Each row was made from one path, in order. Every step used is in the known rows, and no mark comes twice. Write each row's path.
(in the rows, 128 means zero)
Known rows:
S/C/J/E: [138 133 152  86 126 145 119 114 117  84  83 127 139 129 120 149 138 128
 128 129 167 128  92 159 147 138 139  95]
M/Y: [132 149 106 201 126 160 124 142 145 115 155 159 123 136 143  95 142 132
 125 127 119 124 173 115 120 116 127 144]
E/F/Q/J/M/S: [104  86 135 120 137  99 104 119 106 141 141 125 147 137 124 124 111 137
 160 116 162 132 133 114 110 128 124 157]
Q/F/E/J/C/S: [126 144 115 161 120 113 170 122 132 192 113  94  92 125 131 182 133 116
 135 139  75 125 105 114 121 149 131 112]
M/J/E/F: [130  89 129  91 130 151 141 172 148  66 112 137 140 135 134 130 125 125
 130 111 149 137 143 139 128 138 131 128]
S/C/J/E/Y: [135 132 123 119 120 139 120 136 144 115 154 135 127 126 122 123 143 129
 118 128 184 126 102 139 139 111 133  93]
Q/F/E: [162 113 111 184 120  91 176 109 116 149 134 101 151 130 102 162 139 130
 137 133  73 109 126  94 113 127 127 149]
C/J: [151 109 135 137 113 158 123 111 115  91 131 139 132 133 119 124 125 130
 141 130  71 124  91 153 129 145 138 105]
F/Q/J/E/Y/M: [125 140 124  66 121  78 106 131 139 146 160 114 128 110 122 173 138 131
 112 135 166 130 125 122 143  52 116 157]
S/C: [135 159 123  97 142 167 148 129 143 163 113 132 140 123 124  90 133 127
  68 129 109 121 139 121 131 134 129 114]
J/M: [135 156 129 139 128 127 142 118 140  86 106 130 132 140 124 208 139 125
 130 130 193 128 124 125 114  88 124 159]
Q/J/E/Y: [136 145 117 110 122 140  91 133 146 117 159 135 120 141 122 174 150 132
 131 125 174 127 109 124 131 113 130 127]
Q/J/E/Y/M/S: [103 104 138 115 135 117 103 116 124 190 168 107 136 123 126 119 122 129
 147 120 150 136 146 114 136 113 125 165]
J/C/S/M: [118 155 126 195 134 149 148 132 154 184 125 103  92 114 132 125 123 122
 128 140  72 141 125 118 143 179 134 125]
Q/F/E/J/M/S: [117 110 137 164 132  90 137 107 103 171 125 106 147 134 120 122 118 118
 163 117 177 128 131 107 110 147 125 145]
Y/M/J: [141 113 148  90 123 126 129 133 138 102 123 129 127 124 130  76 114 115
 122 127 112 131 177 146 131 110 123 162]
J/C/S/M/Y: [115 164 112 248 127 162 129 153 147 145 154 135  98 117 148  53 136 128
 131 135 102 134 169 109 136 150 129 130]
F/Q/J/E: [135 131 135  41 130  97  77 103 115  99  92 134 135 145 117 225 137 140
 143 130 162 125  98 139 132 123 129 138]
S/C/J: [148 126 141 118 119 169 130 120 109 110 122 136 140 120 118  58 126 128
 107 132  80 120  95 152 136 148 137  82]
Y/M/J/E: [134 124 155  66 128 115 120 123 138  81  84 125 130 132 127 159 131 119
 137 126 188 135 149 155 144 110 130 151]
F/E/J: [145 152 128 147 115 126 121 126 101 165 110 134 131 143 130 152 124 107
 128 130  97 117  99 110 114 121 119 108]
M/S/C/J/E/Y: [125 117 128 125 123 135 117 132 139 134 160 133 130 126 122 103 138 130
 127 124 185 129 106 137 138 119 134  93]
M/J/C: [142 150 114 141 142 164 158 130 141  63 124 141 110 141 145 190 127 126
 116 125  80 131 141 144 120 174 127 121]
Y/M/J/E/F/Q: [122  72 118  28 130  40 141 148 136 117 122 147 145 116 126 148 106 139
 117 127 150 129 135 139 127  82 116 127]
M/S/C: [114 126 130 108 150 158 142 120 129 200 125 126 147 122 126  52 119 128
  91 122 116 126 151 115 129 153 130 117]
Q/J/E/F: [131 108 123  91 128 159 112 164 135  76 121 126 142 138 128 170 136 132
 134 112 129 134 116 125 128 140 131 131]
Y/M/S/C: [109 133 136  96 147 144 142 123 128 205 131 115 148 110 125  49 120 125
  83 125 122 129 159 115 138 125 126 133]
M/J: [148 105 139 106 127 147 128 128 141  93 114 150 124 144 128  79 113 119
 129 124 104 127 168 148 120 146 130 145]
Q/F/E/Y/M: [139 136 113 145 115  86 156 136 140 167 180  96 136 104 116 139 142 124
 110 135 119 122 140 101 135  57 115 161]

Write each row's path:
[117 125 128 132 122 133 162 128 150 158 118 108  85 124 140 157 124 120
 131 140  84 135 142 133 131 121 130 136]	Y/M/J/C/S
[126  69 113  50 129  51 138 140 128 111 124 151 148 122 123 164 110 145
 128 127 136 126 104 142 125 100 122 105]	C/J/E/F/Q
[124  78 115  37 131  59 141 146 125 118 119 151 152 116 122 131 110 144
 109 128 139 124 106 141 128 103 122  95]	S/C/J/E/F/Q
[139 106 116  55 126 107  75 132 107 114 144 144 140 137 116 148 119 146
 128 125  70 120 104 120 114 126 122 138]	E/F/Q/J
[144 120 148 141 130 150 120 138 141 104 118 139 119 129 126  31 107 116
 132 126  98 135 168 144 133 178 132 139]	S/M/J
[107  97 138 118 138  95 100  99 104 150 134 126 143 141 121 140 113 136
 161 120 165 129 130 115 111 126 125 160]	F/Q/J/M/S
[126  75  97  61 134  60 149 145 143 142 141 156 145 124 125 154 106 145
 111 128 104 124 123 125 114  96 117 124]	E/F/Q
[117 135 112 148 128 145 168 119 154 177 119 111  86 132 138 207 133 126
 130 140  76 132 119 122 125 133 133 129]	J/C/S
[116 176 116 240 124 156 121 157 140 153 149 135  95 117 151  44 134 120
 131 134 108 135 159 111 134 159 128 117]	E/J/C/S/M/Y
[129 107 151 121 123 155 126 117  99 139 134 122 146 109 119  30 116 128
 116 128  89 126 110 147 141 142 134  96]	Y/M/S/C/J
[117 155 118 236 122 158 122 151 146 159 153 136 103 118 142  26 132 126
 136 136 111 133 174 109 136 137 131 138]	C/S/M/Y
[127 165 114 209 123 142 126 145 136  77 142 152 126 136 143 110 147 130
 134 129 188 126 167 115 115  85 123 152]	J/M/Y
[139 148 146 134 118 138 136 123 111  63 104 127 141 125 119 121 134 125
 121 132 181 124 101 146 124  99 129 111]	S/C/J/M
[121 123 123 139 124 142 163 125 151 152 113 115  84 133 141 159 124 122
 135 138  80 132 136 135 125 138 133 129]	M/J/C/S
[118 170 116 239 125 168 106 152 134 133 157 133  97 120 145  48 137 130
 137 135  92 132 163 108 135 157 130 132]	Q/J/C/S/M/Y
[123 121 160  82 128 131 118 112 111 109  93 115 144 120 121 128 132 127
 131 127 173 132 105 155 152 130 137 107]	Y/M/S/C/J/E
[103  91 140 131 130 111 121 116 124 185 168 110 137 117 127 103 119 128
 149 121 152 137 138 125 139 112 127 146]	C/J/E/Y/M/S
[127 117 154  90 129 142 118 110 110 105  90 125 142 128 121 128 132 128
 137 125 172 130 100 156 146 151 139  96]	M/S/C/J/E
[133 102 147 127 125 163 126 115 100 134 131 130 145 119 120  33 116 129
 122 126  87 124 105 147 135 161 138  87]	M/S/C/J
[130 159 127 202 116 154 120 147 117  60 141 151 132 125 140  53 144 130
 125 130 180 122 153 128 123  92 127 119]	S/C/J/M/Y
[138 174 117 223 114 111 130 148 114  91 137 136 132 128 135  88 148 119
 138 127 187 119 155 107 111 105 121 136]	Q/F/E/J/M/Y
[118 146 118 158 119 134 158 126 130 188 112 109  87 133 141 192 130 115
 134 140  73 128 103 114 122 126 129 112]	F/E/J/C/S
[135 149  97 109 142 133 121 132 120  78 144 137 122 136 136 235 132 144
 114 126  56 125  99 125 115 161 121 117]	E/F/Q/J/C
[138 147 141  73 130 146  78 106 121  89  92 123 131 150 119 223 148 132
 148 126 155 129 104 136 135 139 134 146]	Q/J/E
[138 161 100 107 142 129 117 115 118  87 137 138 117 140 133 252 135 145
 115 131  58 123  97 127 117 161 121 121]	F/Q/J/C
[147 182 102 176 133 128 166 127 116 118 123 117 120 132 136 231 140 118
 115 128  75 121  97 116 115 180 121  99]	Q/F/E/J/C
[128 121 159 105 128 127 118 126 142 106  76 121 114 132 126 118 123 118
 151 130 177 139 142 152 147 154 138 132]	C/S/M/J/E
[135 147 132  89 125  89  92 112 108  76 112 134 135 141 117 199 132 137
 135 132 177 121 104 125 110  81 120 154]	F/Q/J/M
[111 148 141 108 144 142 135 125 117 182 110 121 146 121 128  54 120 119
  93 122 168 127 138 118 125 141 126 110]	E/J/M/S/C
[112  89 145 159 131 125 127 102 108 131 133 123 142 137 124 117 113 129
 166 119 165 133 124 131 118 138 132 141]	C/J/M/S
[103  95 126 137 137 115 129 119 138 211 179 112 135 120 129 106 116 128
 137 121 132 136 156 110 130 110 123 165]	E/Y/M/S
